Each row comes from the steps of one path. Every step used is in the known rows, and no mark comes twice. Write the path behind each row, first mark first.
In the rows, zero is written as 128.
Known rows
R M X: [121  81 146 134 109 131 128 163 105 100 122 128 134 129 137  96 141 162
  87 172 100 119 107 149 150 190 109 134 148 116 149 128 126 116 106 123
 107 175 100  93 170 134 122 142 153 112  84 116 149 136 108  73 128 149
 125 115 166 134 102 110 125 106 113]
M X H R D: [156  95 227 131 145 157  97 158  99 133 173 145 107 162 138  73 152 190
 117 197 110 114 120 150 179 154 172 156 187 134 131 119 102 102 111 135
 114 134 140  89 210 168  44 120 160 101 103 114 138 135 169  75  85 144
 142 132 167 138 121  90 135 101 126]
Q W J M R: [121 109 144 138 114 128 137 171 109  83 102 137 139 161 134 111 163 161
  97 170 143 128 126 124 157 148 128 185 142 152  75 127 124  94 126 128
 186 159 122  73 147 142  93 154 142 149  82 115 161 194 100 114  86 108
 133  82 212 130 113 122 144 130 166]
W J: [128 117 130 140 116 148  96 139 130 132 134 132 153 161 146 106 134 120
  93 163 129 157 119 112 137 123 105 162 125 132 119 141 124 124 112 130
 155 128 118 106 138 140 125 118 124 145 148  84 157 174 121 108 117  97
 125 124 179 122 114  90 132 121 135]
Q W J H R D: [192 110 198 125 170 142  62 152  74 145 151  92 187 198 124  84 156 174
 107 197 166 171 141  88 188 180 134 170 157 159 102 173  72  98 115 175
 153  98 133  78 178 142  46 140 142 124 125  89 140 190 190 115  90 115
 144 100 191 133 124  70 147  86 116]
E X H R: [134 137 163 155 133 166 121 136  67 175 146 160 120 170 137  92 162 141
 118 152 128 132 142 146 148 137 157 147 164 134 113 146  73 139  94 112
 134 119 147 101 173 134  87  73 102 120 122 102 141 124 144  93  82  98
 130 146 150 133 146 110 119 123 151]
M J: [ 97 112 125 151 125 142 103 132 104 124 128 124 147 148 138 102 142 149
  87 171 115 137 128 135 161 163 117 150 140 116 109 101 121 126 122 144
 150 159 113  93 119 127 126 131 122 124 126  89 132 138 137  99 103 121
 109 138 154 100 126 112 148 116 141]
Q W J M X: [136  70 156 144 113 131 130 167 114 106 128 151 129 191 145  83 138 159
  92 153 132 115 111 130 166 141 110 165 132 164  88 127 154  86 106 123
 157 168 130  79 172 172  98 140 141 133 104  87 134 180 132 133 103 129
 161  88 210 136 120 131 141 144 127]
J M R E X: [ 81 132 148  97  97 133 193 171 106  90  49 153  92 131 146  95 180 201
 134 162 117 123 137 119 140 187 149 101 183 138 115 141 146 112 103 135
 159 175 153 109 176 121 123 138 128 149 106 140 166 164  94 115 113 142
  91 117 198 152 130 113 128 170 177]
W J H R E: [169 149 173 138 158 148 103 142  90 158 132 124 167 204 160  95 178 173
 120 170 150 187 103  85 146 183 126 148 137 152 123 176 114  92 105 156
 139  71 160  84 148 145  87 114 161 144 163  61 153 146 150 116  94 136
 110 118 182 118 116  38 134  86 131]
Q W: [118 116 140 128 124 124 136 143  81 131 135 128 171 126 130 106 105 113
 117 141 123 142 134 114 152 154 126 154 172 148 106 130 115 138 106 145
 150 156 129  96 138 131  86 140 113 121 112 102 132 165 135 119 110 131
 144  99 162 128 127 121 144 108 120]
M R: [104 143 148 116 103 141 113 152 110  87 119 136 130 111 135 115 156 163
 106 171 108 120 132 125 139 154 151 156 171 111 105  95 129 123 138 118
 144 150 118 103 113 114  92 144 142 125 103 120 175 144  96  99  88 129
  99 114 161 133 108 113 132  95 160]
H R D: [145 115 193 100 116 160  82 140 101 133 169 118 152 164 122  97 142 179
 110 198 121 141 130 115 168 163 150 154 169 108 131 134  93 114 111 155
 130 125 144 113 163 122  89 128 148 115 116 122 147 163 154  93  92 107
 116 126 161 126 117  81 136  98 126]
X H R E: [122 143 186 134 133 147 163 151  74 163 156 146 126 145 138  99 152 160
 139 188 106 168 109 126 159 160 159 141 172 147 124 130 101 120 101 129
 143  95 171  76 155 134  79 105 148 114 141 109 131 131 132  83  74 156
 125 138 176 127 123  70 123 104 164]
Q W J H: [148 119 139 155 169 128 104 131  93 150 118 115 177 177 123  90 141 124
 109 158 161 156 130  89 152 148 113 175 134 173 109 160  99 113 119 149
 146 118 133  87 153 154  59 135 127 126 142  67 140 172 158 147 123 132
 158  94 181 126 126  93 138  97 114]
X H R M J W: [137  96 131 150 159 134 151 147  66 140 147 129 158 155  90  59 171 188
  76 242 156 135 122 167 210 213 163 211 139 111 103 112  59 114 136 130
 139 129 124  31 109 123  90 103 153 116  82 105 108 101 151  31  56 147
 132 101 167  95 152  94 143  93 135]
W J H R M: [179 120 142 151 148 140  74 139  92 150 135 113 169 201 131 100 186 160
  73 193 160 182 126 118 151 185 116 175 113 128 120 194  84  89 110 125
 123  80 118  70 138 124  93 117 165 128 114  76 151 144 136  75  96 107
 110 109 158 134 114  52 119  74 133]
M R E J W: [118 155 170 106 145 111 167 177 112  82  86 124 147 100 131  71 172 203
 127 161 147 125 125 118 192 200 139 156 177 132 128 104 108 121 127 132
 141 149 150  73 136 107 121 126 143 171 112 100 176 166 132 100 103 170
 100  88 206 156 138  80 169 144 139]
J M X H R D: [149  96 223 129 124 147 138 162  97 119 154 162 104 179 126  71 187 221
 105 200 122  86 111 150 172 155 169 168 160 123 120 113 141  71 104 136
 107 137 148  88 202 174  54 115 171 106  87 132 141 124 155  69  73 143
 160 121 179 136 125 107 131 121 152]
J H: [134 143 139 144 162 141 122 125  99 148 112 148 166 159 128  98 166 127
 107 138 133 132 139  95 134 159 125 150 131 136 122 139 128 104 120 133
  94 117 138 121 132 130  68 126 138 115 134  87 164 121 133 124 120 144
 143 116 130 124 115  82 124  94 126]

Which path is each row?
[122 135 164 112 115 155 126 144  77 160 119 146 139 167 156  91 161 166
 138 142 129 162 125 109 137 183 142 105 179 135 138 175  96 134  96 137
 154 127 165 100 186 112 124 109 126 134 135 104 135 147 144 114 112 119
 105 141 181 132 132  81 129 130 135] => H R E X
[105 132 148 136  98 148 163 157 118  88  94 162 113 128 121 103 179 173
 103 163 124  99 131 133 147 155 145 166 145 114  98  96 155  86 125 122
 142 158 132 108 117 121  94 150 151 146  81 137 176 150  82 102  73 128
 118 106 164 126 111 113 126 132 172] => J M R
[164  90 183 159 134 136 139 162  81 130 169 168 122 208 137  81 162 169
  97 178 131 123  98 149 173 138 146 191 150 164  71 121 125  80 107 111
 155 127 144  42 182 189  53 120 141 122 100  94 123 142 154  97  51 128
 188  99 213 138 131 121 144 128 161] => Q W J M X H R
[125 125 135 135  98 140 129 161 137  76 108 148 114 159 146 114 182 173
  82 176 137 122 120 125 144 138 121 184 126 122  99 123 153  83 124 118
 163 139 127  96 127 135 106 136 152 153 104 109 183 186 101 103  89  99
 112 106 194 128 101  99 132 131 185] => W J M R
[121 111 112 158 158 135 111 142  83 127  85 107 171 146 110  96 187 169
  60 202 145 140 131 132 157 223 107 150 117 126 126 142  87  97 123 140
 127 146 105  82 119 109 100 133 145 124 108  87 140 115 123  80 124 140
 107 119 139 104 115  86 132  85 130] => R M J H
[150 125 137 155 158 145  93 135 116 152 120 136 168 182 134  95 167 132
  90 148 150 150 120 102 141 144 107 168 110 151 129 153 122 100 121 130
 126 104 134 104 138 143  91 121 137 129 155  66 167 153 142 121 127 117
 128 124 158 126 112  77 130  94 122] => W J H
[135 165 187 135 120 146 119 158  86 150 134 119 161 153 165  85 158 163
 124 140 130 173 125 116 165 174 111 139 166 131 135 141 104 117  79 135
 146  91 166  84 152 109 152 103 147 150 140  85 149 151 151 119  97 125
 101 130 195 147 145  63 144 125 144] => H R E J
[173 139 204 116 151 160  81 138  87 150 131 126 176 182 121  76 179 189
 107 184 147 133 141 110 157 180 152 159 165 124 131 158  99  88 113 167
 101 110 140 114 159 130  52 133 151 109 119 100 160 133 164 101  86 133
 131 119 142 128 117  56 129  76 116] => J H R D
[127 106 134 161 132 139 114 140  65 136 155 116 140 144 112  95 169 183
  72 233 117 157 124 167 172 191 136 179 136 103 107 123  61 130 118 121
 155 130 120  54 128 110 103 109 143 117  91 104 121 108 134  36  72 125
 108 137 177  95 124  90 127  86 154] => X H R M J
[164 140 212 142 161 130 160 172  69 135 139 149 144 157 134  42 168 198
 133 173 142 123  97 149 202 178 157 160 182 135 124 102  97 111  99 115
 119 117 183  38 169 156  96  84 150 146 119  74 152 110 182  87  71 183
 150 100 203 152 162  88 146 135 142] => M X H R E J W
[116  88 154 144 130 120 161 165  89 112 128 151 108 120 130  95 147 149
  78 189  97 113 107 165 144 172 132 151 145 143 135 126 106 123 103 102
 101 165 104  88 180 134  87 108 152 108  89 112 140 121 108  56 123 157
 142 130 165 137 113 120 120  91 127] => R M X H
[176 145 157 146 153 158  60 132  93 160 152 124 169 214 140  91 184 150
 103 169 163 157 119  91 146 147 119 172 127 132 115 161 111  92 115 128
 124  66 144  90 131 146  82 110 141 134 134  65 165 151 163 108  76 112
 130 110 154 120 128  54 125  89 133] => W J H R
[168 103 170 142 147 144  89 150  72 123 125 143 154 166 128  79 185 184
  88 179 136 127 111 139 158 213 132 148 152 113 135 150 113  76 119 123
  82 123 123  81 170 131  67 139 170 106  80  79 155 107 138  70  86 143
 143  96 138 141 118  89 124  73 115] => J H R M X
[155 122 210 125 145 145 115 146  83 143 179 128 138 155 117  95 160 177
 110 206 116 144 137 136 169 150 176 166 161 136 124 132  87 120 110 150
 117 117 147  96 175 132  62 106 145 108 125 125 136 152 158  76  84 122
 140 131 161 136 114  84 120  94 141] => X H R D
[148  98 162 134 111 153  99 152  87 113 147 145 142 148 154  98 141 177
  92 182 116 127 110 154 152 199 131 138 157 111 142 134 110 105 114 116
 108 141 109  81 167 122 103 146 163 108  75 103 137 132 126  66  80 129
 127 114 164 136 110 101 127  78 131] => H R M X
[128 109 130 147 102 131 136 145 140 130 124 150 137 181 135 109 159 144
  85 152 149 128 116 121 138 128 102 175  99 135 105 142 153  84 105 137
 143 133 135 105 140 148 128 111 140 153 119 103 148 177 117 114 114 101
 140 115 181 111 118  93 124 140 159] => W J M
[158 138 164 126 158 154  92 146  72 173 101 120 152 213 147  77 185 191
 129 147 162 179 126  84 142 180 126 125 159 153 140 191 100 111 106 139
 148  90 150  95 184 145 107 104 127 141 156  68 153 147 168 123 124 132
 101 136 192 136 129  55 127 116 130] => W J H R E X
[119 126 188 160 140 119 202 178 107 120 109 157  95 138 149  62 181 177
 120 151 110 116 105 147 165 170 130 133 127 164 132 112 160  89  74 119
 117 156 172  77 194 153 114  82 146 145 132  89 150 131 146  97 125 184
 153 126 213 154 130 112 128 168 155] => R E J M X H
[175 184 179 163 167 150  72 135  85 163 131 128 182 184 138  73 188 152
 109 141 165 143 141 112 162 152 118 151 127 121 115 136  89  93  94 123
 103  85 147  92 140 123  94  93 137 154 131  67 179 123 174 119  82 125
 134 116 129 147 139  75 132 108 143] => E J H R
[133  86 145 146 108 150 128 163 139  97 124 162 120 187 158  91 168 169
  87 149 131 106  96 137 146 133  98 167 110 129 115 124 173  75 117 112
 134 146 134  89 172 172 112 132 152 143 110  88 157 156 128 110 107 115
 149 111 194 129 108 114 137 152 145] => W J M X
[128 124 209 128 135 138 161 154  83 149 155 156 110 155 168  83 144 172
 135 178  88 142  80 140 163 184 164 137 188 137 128 101 124 108 106 120
 125 116 159  67 186 157  70 110 160 117 129  95 138 112 146  77  79 177
 130 130 187 140 126  91 129 100 141] => M X H R E
[133 128 158 152 132 144 139 148  69 147 165 138 141 145 116 108 159 142
  86 204 114 153 132 162 157 167 146 170 146 125 118 139  64 119 107 119
 118 114 128  73 138 107  87 102 155 102  95 132 130 124 104  51  73 129
 131 125 153 127 120  80 118  73 143] => X H R M
[157 158 169 150 151 156  96 125  71 160 139 157 175 180 126  97 176 142
 122 154 153 137 130 109 152 163 142 156 151 117 118 145 112  94 123 138
 104  92 151 104 127 132  61 122 144 118 128  83 164 119 156 111  65 131
 137 110 121 126 134  71 122  75 134] => J H R
[113 136 148 136 168 155  99 131  52 153  93 126 158 193 148  68 192 206
 125 174 145 158 136 103 161 226 144 111 180 124 126 159  95 112 109 146
 149 115 162  69 157 135 105 123 118 130 144  67 141 110 174 103 107 147
  87 149 172 111 142  80 137 133 139] => M J H R E X
[117 103 165 156 123 130 187 153 103 122 138 184  97 152 126  89 175 154
 109 149 110  84 103 158 148 129 144 161 126 141 103  95 164  79 104 117
 100 158 142  91 174 167  75 109 149 110  97 109 155 114 122  95 101 155
 173 126 168 128 126 137 120 132 158] => J M X H
[100 167 172 120 115 119 134 176 108  89  90 113 127 100 156  97 171 173
 128 156 113 155 121 115 158 175 128 133 174 138 144 113 125 131  98 125
 152 143 140  93 146 101 131 117 144 176 125 100 194 170 108 113 111 148
  79 123 209 157 119  88 142 138 160] => M R E J
